What can hang from each mark
Z_871: Z_831
Z_413: Z_890
Z_289: Z_546 Z_871
Z_831: Z_546
Z_546: Z_289 Z_533
Z_533: Z_546 Z_890
Z_890: Z_131 Z_413 Z_533

Each row was made from one small tree. Brackets hold a mark, then the marks that hang from it, in the order of their numbers. Every link used is in the known rows. Write each row's tree.
Known rows
{Z_831 {Z_546 {Z_289 Z_871} {Z_533 Z_890}}}: [  5.1  23.4 -15.6   3.3   3.8  -4.1  -3.3 -26.7 -23.0 -12.0   4.6   6.0
   5.9  11.0  -3.2  -0.3 -37.5   3.1 -22.5  29.4  12.7  -9.1]
{Z_831 {Z_546 Z_289 {Z_533 {Z_890 Z_131}}}}: [ 13.2   8.8   3.8   5.4   6.9   2.1   9.1 -28.6 -35.1   6.2  -5.1   4.3
   2.7  15.9 -11.6  -1.0 -29.7 -19.1 -13.6  15.8  20.1 -17.9]
{Z_831 {Z_546 {Z_289 Z_871} Z_533}}: [ 10.6  18.2 -13.2   0.5  12.2  -7.9 -18.0 -37.9 -19.9  -7.9   1.6 -21.3
   2.5  23.7   5.6   3.5 -36.5  18.7 -24.7  22.8   8.9 -11.0]
{Z_533 Z_546 {Z_890 Z_131 Z_413}}: [-18.5 -22.6  18.7  -8.6 -12.5  25.6  21.2  27.1 -11.5   8.8  -9.3  55.2
  -4.5 -38.8 -14.1 -17.4  10.1 -13.3   4.3  -4.0  16.9   2.5]
{Z_546 {Z_289 Z_871} Z_533}: [ 14.0  22.0 -18.7   4.8  -3.0  10.2   9.0 -27.7   4.6  -3.5   6.1 -20.6
   7.1  30.0   4.7   2.8 -17.6  -7.5 -28.6   8.3 -15.5   8.1]
{Z_289 Z_546}: [  6.1 -19.3  36.4  -5.8 -21.3   1.4 -14.1  18.7   7.0  -4.5  15.4  -5.3
 -26.1  -3.8  11.7 -17.7   0.6  19.3  13.1  -2.1  15.8   3.3]
{Z_546 Z_289 {Z_533 {Z_890 Z_413}}}: [ 22.4  20.9   7.8   6.1 -23.1  24.5  16.4  -5.3  -7.6  14.0 -16.9  23.1
  11.0  24.2 -19.8 -13.6  21.2 -22.4 -14.5   9.1   8.6   5.8]
{Z_871 Z_831}: [  2.6 -17.1   8.2   4.2  32.0 -36.4 -10.0  11.8  22.5  16.0   8.3 -26.2
   4.4  17.6   4.9  23.8   7.4  22.2  46.7 -30.5 -13.2  13.8]
{Z_533 Z_546 {Z_890 Z_131}}: [-18.1 -23.3   0.7  -2.2  -1.4  17.5  31.8  25.5 -12.0   0.5  15.4  47.4
  -6.2 -42.8  -9.2  -3.5 -23.6 -24.6  15.3  -6.5   0.5   2.1]
{Z_546 {Z_289 Z_871}}: [  9.5  -2.8   2.1  -1.3   7.5  -0.8   1.2 -21.5   0.9   3.1  18.2 -12.4
   9.2  37.0  14.2  -3.5  -9.0   4.0  -7.2   2.5  -5.4  10.3]
{Z_546 Z_533}: [  8.2   4.5  -2.1   8.8   5.9   2.6   6.9  -9.9   7.2   1.1   9.6 -28.3
  -5.1   9.2  -4.7  12.3 -10.1  17.3  -2.9  -7.3  -3.6   9.7]
{Z_413 {Z_890 {Z_533 Z_546}}}: [ -6.6  -2.9 -18.7   1.8   4.9  -1.5  -5.1  19.7  11.8  -9.2   8.9   2.8
  12.5  -7.4  -4.0   7.8  24.1  18.3  15.5  -6.3 -14.6  -0.9]
{Z_289 {Z_546 Z_533} {Z_871 Z_831}}: [-11.0  12.9 -10.7  -2.3 -14.1 -15.7 -10.3  15.6  37.8 -20.6   1.0 -23.3
 -21.7 -15.0  15.1   2.2 -13.1  11.9  -6.3   0.1 -18.6   7.0]
{Z_533 Z_546}: [ -2.7 -19.2  -5.8  -8.2   2.2   3.2 -14.6  21.5  -1.5  -1.2  18.7   9.3
  -6.5 -21.6   8.4   1.3 -21.6  28.1  21.1  -9.0  -6.1  11.8]
{Z_413 {Z_890 Z_131 {Z_533 Z_546}}}: [-13.7 -15.8  -9.3   2.9  11.9   6.0  18.9   7.0   4.5  -1.9   1.8  -2.7
   8.5  -8.7  -7.1   7.5  21.3 -10.5   6.9 -14.0 -12.4  -9.7]
{Z_413 Z_890}: [ -5.8 -11.3  13.2   4.2  14.5  -7.1  22.0   7.0  21.7  -0.6  19.1   1.1
   3.3  26.8  -9.7   4.9  -4.4  33.2  15.6 -10.7  -0.6  12.7]
{Z_890 Z_131 Z_413}: [ -6.0 -34.7  56.8  -2.4  13.7  10.2  17.2 -18.4  -5.9  29.5 -17.3 -14.2
  -7.2  15.9  -5.4 -10.8  36.3   5.6  -5.1 -22.8  29.8  -0.4]
{Z_413 {Z_890 Z_131 {Z_533 {Z_546 Z_289}}}}: [ -3.8 -10.8  -9.1   1.8   5.7  10.1  18.7   3.3  -1.9   2.4  -3.1   0.8
  15.1   5.2  -7.0   1.4  24.4 -27.8   4.2 -11.5 -13.9 -13.4]
{Z_871 {Z_831 Z_546}}: [  1.5 -12.2   6.8  -0.3  40.1 -49.6 -29.7  -0.8   3.2   9.6   3.3 -26.8
   2.4  15.7   5.5  23.4 -12.0  37.6  42.4 -15.3   3.8  -2.9]

Which tree is each row?
[ 17.2   9.8  -8.3   1.4  26.0 -37.3 -23.7  -9.2  -3.1  12.8 -10.8 -27.0
   7.9  28.6   0.8  20.0 -14.6   9.3  23.7  -8.8  -5.0  -7.5] : {Z_871 {Z_831 {Z_546 Z_289 Z_533}}}
[ -1.9  -1.0  35.5  -0.3 -39.9  24.3  15.9  17.1   4.4  -1.2 -13.6  16.3
 -27.2 -19.2  -9.5 -23.7  13.9 -16.6 -15.2   4.7  21.3  -3.2] : {Z_289 {Z_546 {Z_533 {Z_890 Z_131 Z_413}}}}
[ 17.4  19.0  -2.4   3.3   1.3  -2.9  -5.4 -21.0 -30.7   0.6   0.9   9.6
   5.1  18.7 -11.1  -1.0 -28.8  -1.0  -6.5  22.6  18.4 -12.8] : {Z_831 {Z_546 Z_289 {Z_533 Z_890}}}
[-14.8  14.5  -2.9   1.1 -34.1  13.4   9.5  13.0  20.6 -30.8  13.6  11.4
 -23.5 -29.4   6.4 -14.1 -20.9   2.6 -25.6  21.3  -0.3   6.2] : {Z_289 {Z_546 {Z_533 Z_890}} Z_871}
[-15.6  -4.3 -11.1  -1.2  38.5 -43.4 -20.0 -11.7  15.0 -10.5  12.5 -27.5
   2.1   6.7  16.6  21.4 -24.2  42.5  14.2  -3.4  -6.5   4.0] : {Z_289 {Z_871 {Z_831 Z_546}}}
[ -4.7   2.3  18.1   8.5  -5.2  20.7  35.6  -5.6  -0.5  11.3 -13.8   9.3
  -3.5  -4.9 -22.1  -2.5  14.0 -15.5 -15.6  -4.3  14.2   2.6] : {Z_546 {Z_533 {Z_890 Z_131 Z_413}}}
[ 13.7  23.6 -29.4   5.7   6.5  -8.2   4.3 -16.2  16.3   0.6  -2.1 -26.1
  11.4  32.0   3.7  14.2 -11.9 -12.0 -11.3  -3.2 -27.5   9.4] : {Z_546 {Z_289 {Z_871 Z_831}} Z_533}
[ 15.3  -1.7   2.1  -9.7 -16.2  14.9 -49.1   7.4 -16.8  13.1 -27.5  -1.3
  17.2  -3.3   6.2 -14.4  79.9   5.0   3.4   1.2   5.9  -8.6] : {Z_890 Z_413 {Z_533 {Z_546 Z_289}}}
[ 17.4  11.7  16.8   5.7 -16.3  30.1  35.2 -14.8 -13.2  20.7 -21.8  18.6
   7.5  24.7 -21.8 -13.2  18.4 -45.8 -22.5   2.0  10.4  -2.1] : {Z_546 Z_289 {Z_533 {Z_890 Z_131 Z_413}}}
[ -6.4   3.1 -30.5  -6.6  -8.8   2.7   5.4  32.1   1.9  -7.9  13.9  54.2
  12.0 -21.4   1.7  -3.1 -21.8 -19.2  17.9   5.5 -20.9  11.1] : {Z_533 {Z_546 {Z_289 {Z_871 Z_831}}} Z_890}
[  7.3  -1.1   4.2  -6.3  19.7 -17.4 -24.5 -33.4 -24.2  -3.8  12.4 -13.3
   3.4  30.1  13.6  -2.5 -30.0  27.9  -6.0  17.0  17.1  -8.8] : {Z_831 {Z_546 {Z_289 Z_871}}}
[-19.7   7.0   3.9   0.5 -30.5  18.4  24.8   5.4  16.4 -25.5   8.9   7.3
 -26.6 -31.1   4.6 -14.3 -22.9 -16.4 -32.5  14.5   1.0   1.4] : {Z_289 {Z_546 {Z_533 {Z_890 Z_131}}} Z_871}
[-14.8   8.6 -23.2   1.8  32.8 -37.1 -16.1 -15.5  16.6 -12.3   5.7 -34.3
   0.3   3.5  12.5  24.4 -27.8  37.1   1.7   0.1 -11.3   3.6] : {Z_289 {Z_871 {Z_831 {Z_546 Z_533}}}}
[  2.9  -6.2 -20.5 -12.1  -4.0   9.7 -13.2   7.7  -4.6  -5.3  16.2  14.2
   2.4  -4.2  14.9  -6.2 -26.7   7.9   0.5   3.7 -15.3   9.1] : {Z_533 {Z_546 {Z_289 Z_871}}}
[  3.0  -4.4 -27.3 -12.2   3.6  -5.6 -15.7  15.9   5.3  -1.9  10.4  10.8
   6.4  -2.0  15.0   1.8 -21.9   3.7  14.4  -5.9 -24.8  10.1] : {Z_533 {Z_546 {Z_289 {Z_871 Z_831}}}}
[ -6.6   4.2  -4.7 -11.9 -26.8  24.8  -0.6  25.8  -6.5  -2.5  -4.9  66.5
   9.1 -19.0  -4.3 -24.1   7.3  -4.4  -5.9  16.6   5.4   9.4] : {Z_533 {Z_546 {Z_289 Z_871}} {Z_890 Z_413}}
[ 14.1  14.6 -11.6   4.6  20.1 -33.0 -13.3  -0.7  -5.8   8.8  -8.7  -5.0
  11.1  18.3  -7.5  17.9 -14.0  -1.3  26.5  -2.3  -2.6  -6.1] : {Z_871 {Z_831 {Z_546 Z_289 {Z_533 Z_890}}}}
[  8.1 -19.8  -9.1  -1.3   5.0  14.1  -4.9  -9.7 -26.4  11.1  -5.7 -19.5
  11.5 -11.6   8.1   2.6  32.9 -46.0   3.5 -12.5 -11.8 -19.5] : {Z_890 Z_131 {Z_533 {Z_546 Z_289}}}
[-16.6  19.1 -12.1   0.6 -22.3  -9.6   2.8  26.7  35.5 -25.8   3.0   4.3
 -17.2 -28.8   6.5   0.3 -13.7  -3.4  -3.7   6.9 -15.4   8.2] : {Z_289 {Z_546 {Z_533 Z_890}} {Z_871 Z_831}}
[ -0.6  -1.5  24.0   3.4 -33.0  18.9  22.0  16.2   4.0  -6.7   2.7  10.6
 -26.6 -22.6  -5.7 -15.5  -7.3 -23.2  -8.1   3.5  11.0  -4.0] : {Z_289 {Z_546 {Z_533 {Z_890 Z_131}}}}
[-16.1  16.4  10.4  -3.7 -40.3  18.2   3.2  14.8  21.1 -24.9  -2.1  17.4
 -23.2 -25.6   2.8 -22.8   2.1   9.3 -33.4  22.5  10.9   7.4] : {Z_289 {Z_546 {Z_533 {Z_890 Z_413}}} Z_871}
[  6.4   3.7 -38.1  -3.5   5.6 -10.4 -37.4   8.1  -1.8  -4.0   1.1 -18.0
  21.4 -12.1  17.7  11.8  34.3 -10.5  17.2  -4.2 -29.3  -5.8] : {Z_890 {Z_533 {Z_546 {Z_289 {Z_871 Z_831}}}}}
[ -2.0 -23.7  37.9   2.3  10.0   8.8  -7.5 -23.1 -14.3  23.3 -27.8 -34.5
   8.3   5.0  -0.2  -3.3  87.9 -11.6  -6.0 -18.2  20.5 -16.4] : {Z_890 Z_131 Z_413 Z_533}
[ -6.7 -22.8  16.8  -6.0  -0.8  16.9 -17.2  -3.2 -16.8  17.0 -30.8 -13.6
   5.4 -24.2   2.4  -7.2  72.8 -12.8  -4.3 -14.3  11.0 -16.8] : {Z_890 Z_131 Z_413 {Z_533 Z_546}}
[ -0.7   9.7   3.3   1.4  21.8 -34.6 -18.9   5.2   3.7   8.6 -19.6  -4.2
   3.8   4.8 -10.2  15.5   4.8  25.1  23.1  -4.4  10.9  -2.1] : {Z_871 {Z_831 {Z_546 {Z_533 {Z_890 Z_413}}}}}
[ -4.4   1.5   3.6  14.0   1.7  16.0  43.0  -7.1  -1.7   4.0   6.1   0.6
  -3.7  -8.2 -17.8   8.7 -13.3 -24.1  -8.7  -5.2   1.0   3.4] : {Z_546 {Z_533 {Z_890 Z_131}}}
